Every row comes from one small tree of marks. The marks that hang from a mark follow it in brackets, in alphabetical order. Every link used is in the known rows. Which tree was each row made from?
Known rows:
kiko{fopogeb{fazat} zuda}: [ 0.61 -3.93  2.79  0.49  1.39  2.77 -0.31  2.24 -0.71 -0.92  2.81  3.06
  0.62 -1.59 -0.05 -0.21  3.29 -1.39 -2.16  0.99  0.31  0.51  3.01  2.75]
nolab{fopogeb}: [-3.00 -3.71 -0.29  0.25  2.80  0.84  2.41  2.95  3.40 -1.56  2.21  6.06
  2.10  0.18  0.24  0.41 -0.21 -0.98 -2.34  2.71  1.78  2.17  0.87  0.52]
mepip{fopogeb}: [-4.43 -4.60  0.59  1.07  3.57  0.46  2.40  4.21  2.01  0.53  1.51  3.72
  2.59 -1.35  2.11  0.96 -0.72 -1.14 -1.82  2.69  0.87  2.25  0.62  1.33]
fopogeb{nolab todalud}: [-2.84 -1.62  0.92  2.06 -0.37  2.92  0.63  0.73  1.47 -1.04 -1.23  1.85
  2.90  1.88 -0.33  5.80  0.25  0.29  1.50 -0.86  0.06  3.11 -0.91  0.98]
mepip{fopogeb{fazat kiko nolab pilote}}: [ 0.61 -3.37 -0.84 -3.23  0.94  1.95  4.24  2.42  0.55 -3.29  0.33  2.77
 -0.09 -0.20  0.18  2.17 -0.76 -2.09 -0.18 -0.34  2.98  3.44 -0.07  3.28]
kiko{dusi zuda{pono}}: [-0.90 -1.44  2.56 -0.10  2.38  2.30 -0.09  0.72  0.30 -3.21  2.20 -0.11
  0.28 -1.94  0.33 -1.03  1.07 -0.53 -2.69  1.02 -0.60  1.28  2.01  2.31]
fopogeb{fazat nolab pilote todalud}: [ 0.85 -0.60  0.13 -0.57 -0.82  3.91  2.09 -1.10  1.11 -4.72 -1.08  0.09
  1.40  1.67 -0.25  4.71 -0.65 -1.52  2.11 -1.74  0.97  3.51 -0.75  3.13]
pilote{fopogeb}: [-3.23 -2.79  0.70  0.98  2.67  1.27  0.80  1.27  2.61 -0.78 -0.11  2.94
  2.61  1.37  0.30  2.54 -0.34 -0.25 -1.31 -0.07  0.93  2.75 -0.20  0.28]
nolab{fopogeb{todalud}}: [-2.08 -2.77 -1.04  1.17  0.77  1.89  2.28  1.89  3.80 -2.33  1.51  4.67
  2.40  0.75 -0.70  2.47 -0.02 -1.06 -2.46  1.26  0.12  2.81  0.23  0.39]
zuda{kiko}: [-2.62 -4.22  0.24 -2.06  1.58  1.36  1.04  2.27  1.30 -0.80  1.75  3.08
  3.02 -0.26 -0.49  2.00 -0.22 -0.33 -1.95 -0.02  3.75  1.41  0.86  0.03]
pilote{fopogeb{fazat kiko nolab todalud}}: [ 1.60 -2.63 -1.25 -0.74 -1.87  4.01  1.39 -0.32  1.74 -2.27 -1.35  2.59
  0.65  1.67 -2.79  6.73  1.30 -0.70 -0.83 -3.62  0.76  4.40 -1.28  1.70]
mepip{fopogeb{todalud}}: [-3.50 -3.61 -0.24  1.97  1.57  1.59  2.40  3.11  2.53 -0.05  0.87  2.18
  2.77 -0.61  1.13  3.06 -0.09 -1.28 -1.86  1.54 -0.79  2.72 -0.20  1.07]
kiko{dusi fopogeb{nolab pilote todalud}}: [ 0.04  3.46  0.64  0.82 -1.14  1.75  1.60 -1.37 -0.38 -4.24 -0.31 -1.30
  3.63  2.11  0.68  2.58  0.81  1.37  3.61 -0.26 -2.19  1.41 -0.44  2.28]
fopogeb{fazat pilote todalud}: [ 0.88 -1.28  0.02 -1.54  0.21  4.51  1.87 -0.31  1.17 -4.29  0.48  0.44
  1.50  0.12  0.91  3.02 -0.51 -2.06 -0.89 -0.55  1.01  2.75 -0.05  3.17]
kiko{dusi fopogeb zuda}: [-1.08 -0.74  2.97  2.03  1.34  1.20 -0.51  1.84 -0.89 -1.26  2.62  2.11
  2.36 -1.62  0.97 -1.17  2.59  1.40 -1.64  1.87 -1.61 -0.55  2.45  1.95]
pilote{fopogeb{kiko{dusi} todalud}}: [-0.03 -0.19 -1.04 -0.01 -0.76  3.07  0.90  0.10  1.70 -2.28  0.14  1.90
  2.02  0.12 -0.71  4.01  0.92  1.65 -3.43 -1.49 -0.94  2.37 -1.13  0.88]
zuda{pono}: [-2.67 -2.98  1.23 -1.74  3.51  2.60  0.64  1.39  1.05 -0.81  1.59  0.99
  1.00 -0.10  0.96  1.31  0.39 -1.52 -1.34  1.74  2.10  2.67  1.02  1.25]
fopogeb{fazat kiko nolab pilote todalud}: [ 2.33 -1.28 -0.62 -2.94 -1.73  4.91  2.31 -0.06  0.09 -4.55 -0.52  1.36
  0.03  1.44 -0.90  5.37  0.20 -0.85  0.06 -2.59  2.38  3.64 -0.74  2.80]
nolab{fopogeb{fazat}}: [-0.65 -4.45 -0.65 -0.87  2.66  1.95  2.45  2.12  3.14 -2.32  2.59  6.51
  1.07 -1.36  0.15  0.13  0.45 -2.47 -3.04  2.17  2.21  2.39  0.93  2.66]
kiko{dusi fopogeb zuda{pono}}: [-0.08 -0.61  2.55 -0.06  1.98  1.72 -0.30  0.57 -0.91 -2.26  3.24 -0.31
  0.97 -1.46  0.14 -2.08  3.02 -0.11 -1.54  2.04 -1.70  0.28  2.77  2.27]
fanav{zuda{kiko{dusi} pono}}: [-0.61 -1.05  0.44 -3.59  1.04  1.10 -0.40 -0.51  0.14 -3.33  4.26 -1.39
  2.06 -2.18 -1.28 -1.14  0.18 -0.48 -3.55  0.89  2.27  1.70  1.15  3.03]

Write each row's tree:
[ 0.11 -0.44  1.67  0.39  0.86  2.08  0.43  0.10 -0.66 -1.45  1.28  2.69
  3.01 -1.33  1.08  1.35  2.59  0.07  1.85  1.49 -0.40  0.63  0.36  4.20]
kiko{dusi fopogeb{fazat nolab}}
[-0.13 -0.20 -0.26 -1.82 -1.51  3.54  2.10  0.68  0.25 -3.52 -1.06  0.85
  0.97  2.97 -0.78  5.78 -0.44  0.72  0.73 -2.51  2.08  3.50 -0.73  0.88]
fopogeb{kiko nolab pilote todalud}
[-0.39 -2.40  0.78 -3.93  0.77  0.75 -0.74  0.45 -0.77 -0.91  5.04 -1.08
  2.09 -0.13 -2.28 -1.01  2.04 -1.29 -2.31  0.98  3.01  1.74  2.51  1.52]
fanav{zuda{kiko{fopogeb} pono}}
[ 0.10 -2.07 -0.58  1.48 -0.89  3.32  1.03 -1.06  2.93 -2.80 -1.88  1.47
  2.02  1.97 -2.01  5.92  0.42 -1.31  1.11 -2.65 -0.82  4.25 -1.47  1.96]
pilote{fopogeb{fazat nolab todalud}}
[ 0.31 -0.07  0.68 -3.65  0.65  0.40 -0.78 -0.73 -1.11 -2.17  5.32 -1.80
  2.83 -1.67 -1.58 -2.20  2.08 -0.06 -2.48  1.66  1.44  0.68  1.94  2.70]
fanav{zuda{kiko{dusi fopogeb} pono}}
[-0.70 -1.38  2.29  3.42 -1.71  2.02 -0.32  1.12  0.00 -1.26  0.20  1.07
  2.06  2.01 -1.84  3.38  2.74  0.61  1.47 -1.19 -1.99  1.85  1.48  0.48]
kiko{fopogeb{nolab todalud} zuda}
[-0.72  0.30  0.62 -0.39  0.14  2.54  1.49  0.28 -0.08 -2.31  0.91 -0.15
  2.84  2.05  0.83  2.24  0.87 -0.16  0.57  0.66 -0.25  1.63  0.60  0.98]
kiko{fopogeb{pilote todalud}}
[-2.09 -4.82  0.43  0.54  2.11  1.20  2.84  2.54  1.85 -0.81  0.25  3.68
  1.77 -1.35  0.74  2.34 -0.01 -2.41  0.58  1.14  1.29  2.98 -0.07  3.27]
mepip{fopogeb{fazat nolab}}
[ 1.35  0.94 -2.43 -2.48 -0.53  2.08  3.86  0.57  2.20 -5.88  1.95  3.23
  0.82  0.28 -0.14  1.15 -0.45  0.74 -3.40  0.38  0.31  2.11 -0.23  1.64]
nolab{fopogeb{kiko{dusi} pilote todalud}}
[ 1.74  0.36  0.31 -0.58 -1.07  3.37  1.79 -1.07 -0.20 -3.76 -0.13 -0.20
  2.16  2.10 -0.32  3.62  1.22 -1.19  3.14 -1.04 -0.13  2.57  0.06  2.94]
kiko{fopogeb{fazat nolab pilote todalud}}
[ 0.82 -0.48  0.24 -5.55  0.54  0.41  0.59 -0.72 -0.98 -3.75  4.45 -3.26
  1.60  1.23 -2.06 -1.98  0.65 -1.58 -1.29  0.41  3.33  2.06  2.45  1.80]
fanav{zuda{kiko{fopogeb{pilote}} pono}}
[-0.49 -2.11  2.09 -0.11  0.83  2.85  0.11  2.76 -0.68 -2.08  2.33  3.73
  0.23 -2.37  0.58  0.71  1.50  1.76 -4.90  0.13  0.86  0.51  1.81  1.88]
fopogeb{kiko{dusi zuda}}
[ 0.99 -3.24 -0.06 -1.29 -1.60  4.96  0.99  1.02  0.28 -1.53 -0.21  3.43
  0.46  0.04 -1.14  6.42  1.56 -0.64 -1.04 -1.98  1.90  3.40 -0.62  2.63]
fopogeb{fazat kiko nolab todalud}
[ 0.84 -3.24  0.80 -1.63 -0.46  4.58  0.18  1.52  0.20 -2.27  1.91  0.23
 -1.64 -0.01 -1.99  2.94  2.09 -0.69 -4.33 -1.49  0.65  3.12  1.85  0.54]
fopogeb{kiko{zuda{pono}} todalud}
[-1.43 -3.10  0.49 -3.97  1.26  1.19 -0.30  0.51  0.50 -1.84  3.91 -0.89
  1.46 -0.46 -1.91  0.01  0.08 -1.51 -3.57  0.20  3.89  2.85  1.64  1.73]
fanav{zuda{kiko pono}}
[ 3.15 -0.91  1.35 -2.90  0.29  3.80  1.42  1.02 -1.05 -5.60  2.17  1.83
 -1.11 -2.57  0.64 -0.53  0.77 -0.03 -4.36 -0.77  1.69  0.94  1.83  4.19]
fopogeb{fazat kiko{dusi zuda} pilote}
[-0.90 -3.14  0.40  0.71  1.07  2.20  1.17 -0.28  2.56 -2.18 -1.38  2.80
  1.73  1.45 -1.10  3.82  0.19 -1.39  1.17 -1.61  1.05  3.68 -0.74  2.18]
pilote{fopogeb{fazat nolab}}
[-0.04 -0.46 -0.14 -3.01  0.65  0.13  0.89 -1.06 -0.18 -2.47  2.05 -0.60
  3.06  0.38 -1.64  0.23  2.26  0.31  2.12  0.30  0.91  1.17  1.01  1.30]
zuda{kiko{dusi fopogeb{nolab}} pono}
[ 0.52 -1.86  1.92 -2.30  1.45  2.98  0.24  1.64 -0.59 -2.93  2.78  1.13
 -1.25 -2.16 -0.46 -0.30  1.93  0.31 -4.55  0.32  0.82  1.57  2.16  2.04]
fopogeb{kiko{dusi zuda{pono}}}
[ 0.55 -1.54 -0.08 -3.03 -1.31  1.74 -0.79 -0.57 -0.44 -1.51  4.35 -2.63
  2.27  0.49 -3.16  0.98  2.35 -1.16 -2.32 -0.08  1.16  2.42  1.72  1.38]
fanav{zuda{kiko{fopogeb{todalud}} pono}}
[-1.95 -5.11  1.05  0.77  0.55  0.61  2.29  4.71  0.66 -0.65  0.61  4.22
 -0.29 -0.32 -0.91  2.03  0.87 -0.30 -1.98 -0.59  0.93  2.83  1.36  0.87]
mepip{fopogeb{kiko{zuda} nolab}}
[-0.40  0.40  0.57 -3.09  1.44  2.64  1.89  1.40 -0.50 -3.68  1.41  1.94
  1.35 -0.73  2.13  0.86 -0.55  1.39 -2.54  0.49  2.48  1.04  0.22  2.31]
fopogeb{kiko{dusi} pilote}
[ 1.29 -1.64  2.65  0.77  1.03  2.59 -0.43  1.14 -1.00 -2.09  3.04  2.34
  1.46 -3.20  0.79 -1.21  3.27 -0.24 -2.27  1.57 -1.14 -0.55  2.53  3.99]
kiko{dusi fopogeb{fazat} zuda}
[ 0.12 -2.64 -0.49  0.69  0.13  3.78  0.86 -0.36  2.96 -2.39 -0.20  1.59
  2.04  0.34 -0.90  4.32  0.66 -1.68 -1.97 -1.42 -0.55  3.47 -0.69  1.93]
pilote{fopogeb{fazat todalud}}
[-0.38 -2.25 -1.53 -3.55  1.53  1.59  3.91  2.61  2.05 -4.20  2.09  5.14
  0.27  1.27 -0.08  0.24 -0.84 -0.60 -3.28  0.95  3.70  2.55  0.88  0.53]
nolab{fopogeb{kiko pilote}}
[-0.68  1.24  0.64  0.41 -1.12  1.87  1.63 -0.36 -0.06 -2.80 -0.55 -0.58
  3.02  3.65 -0.16  3.87  0.55  0.32  3.69 -0.72 -0.55  2.38 -0.02  0.84]
kiko{fopogeb{nolab pilote todalud}}
[-1.37 -2.23  0.27 -0.13 -1.37  3.69  0.87  1.78  0.55 -0.80 -0.68  2.99
  1.30  1.54 -1.01  6.55  0.90  0.94 -0.44 -1.83  1.74  3.26 -0.71  0.52]
fopogeb{kiko nolab todalud}
[ 0.12 -1.43  0.56 -1.08  1.10  0.58  3.31  3.30 -0.04 -4.19  2.04  1.68
  0.05 -2.18  1.05 -1.59 -0.36  0.38 -4.19  0.63  0.00  1.17  1.60  2.31]
mepip{fopogeb{kiko{dusi zuda} pilote}}
[ 1.72 -4.13  0.73 -0.41 -0.74  2.88  0.79  1.17  1.03 -2.75 -0.49  3.71
 -1.13  1.00 -3.32  3.20  1.83 -0.56 -2.07 -3.66  1.56  3.39  0.82  1.68]
pilote{fopogeb{fazat kiko{zuda} nolab}}
[ 1.65 -3.36 -1.35 -1.50 -0.73  4.57  0.97  0.49  1.83 -1.92  0.38  2.82
  0.48  0.09 -1.60  5.16  1.37 -1.01 -3.79 -2.44  1.04  3.50 -0.55  1.63]
pilote{fopogeb{fazat kiko todalud}}
[-0.97 -1.84 -0.32 -3.76  2.13  1.37  1.05 -0.03  1.03 -3.02  2.64 -0.06
  2.20 -1.63 -0.33 -0.07  0.35 -0.62 -1.97  0.84  2.07  1.42  0.77  1.51]
zuda{kiko{dusi} pono}
[-1.55 -2.56  1.15 -2.00  0.23  0.31 -0.67  1.64 -0.81 -0.07  4.22  1.49
  3.44 -0.41 -1.55 -0.01  1.61  0.20 -2.52  0.94  2.90  0.83  2.10  1.37]
fanav{zuda{kiko{fopogeb}}}
[-2.18 -1.22 -0.04  2.54 -0.75  1.88  0.96 -0.46  2.94 -1.80 -2.25  1.03
  2.90  3.56 -1.79  6.04 -0.11  0.29  1.63 -2.49 -1.04  4.16 -1.52 -0.05]
pilote{fopogeb{nolab todalud}}
[-0.06 -1.05 -0.13 -3.82  1.64  0.80  0.80 -0.19 -0.20 -1.84  3.70 -0.51
  2.75 -1.24 -0.64 -1.12  2.30 -0.28 -0.92  1.58  1.22  0.40  1.73  1.32]
zuda{kiko{dusi fopogeb} pono}
[ 2.40  1.81  0.16 -1.07 -0.39  3.46  1.45 -1.38 -0.55 -4.57  2.00 -0.48
  2.54 -1.03  1.32  0.94  1.51 -0.61 -0.03  0.89 -1.66  0.66  0.30  4.10]
kiko{dusi fopogeb{fazat pilote todalud}}
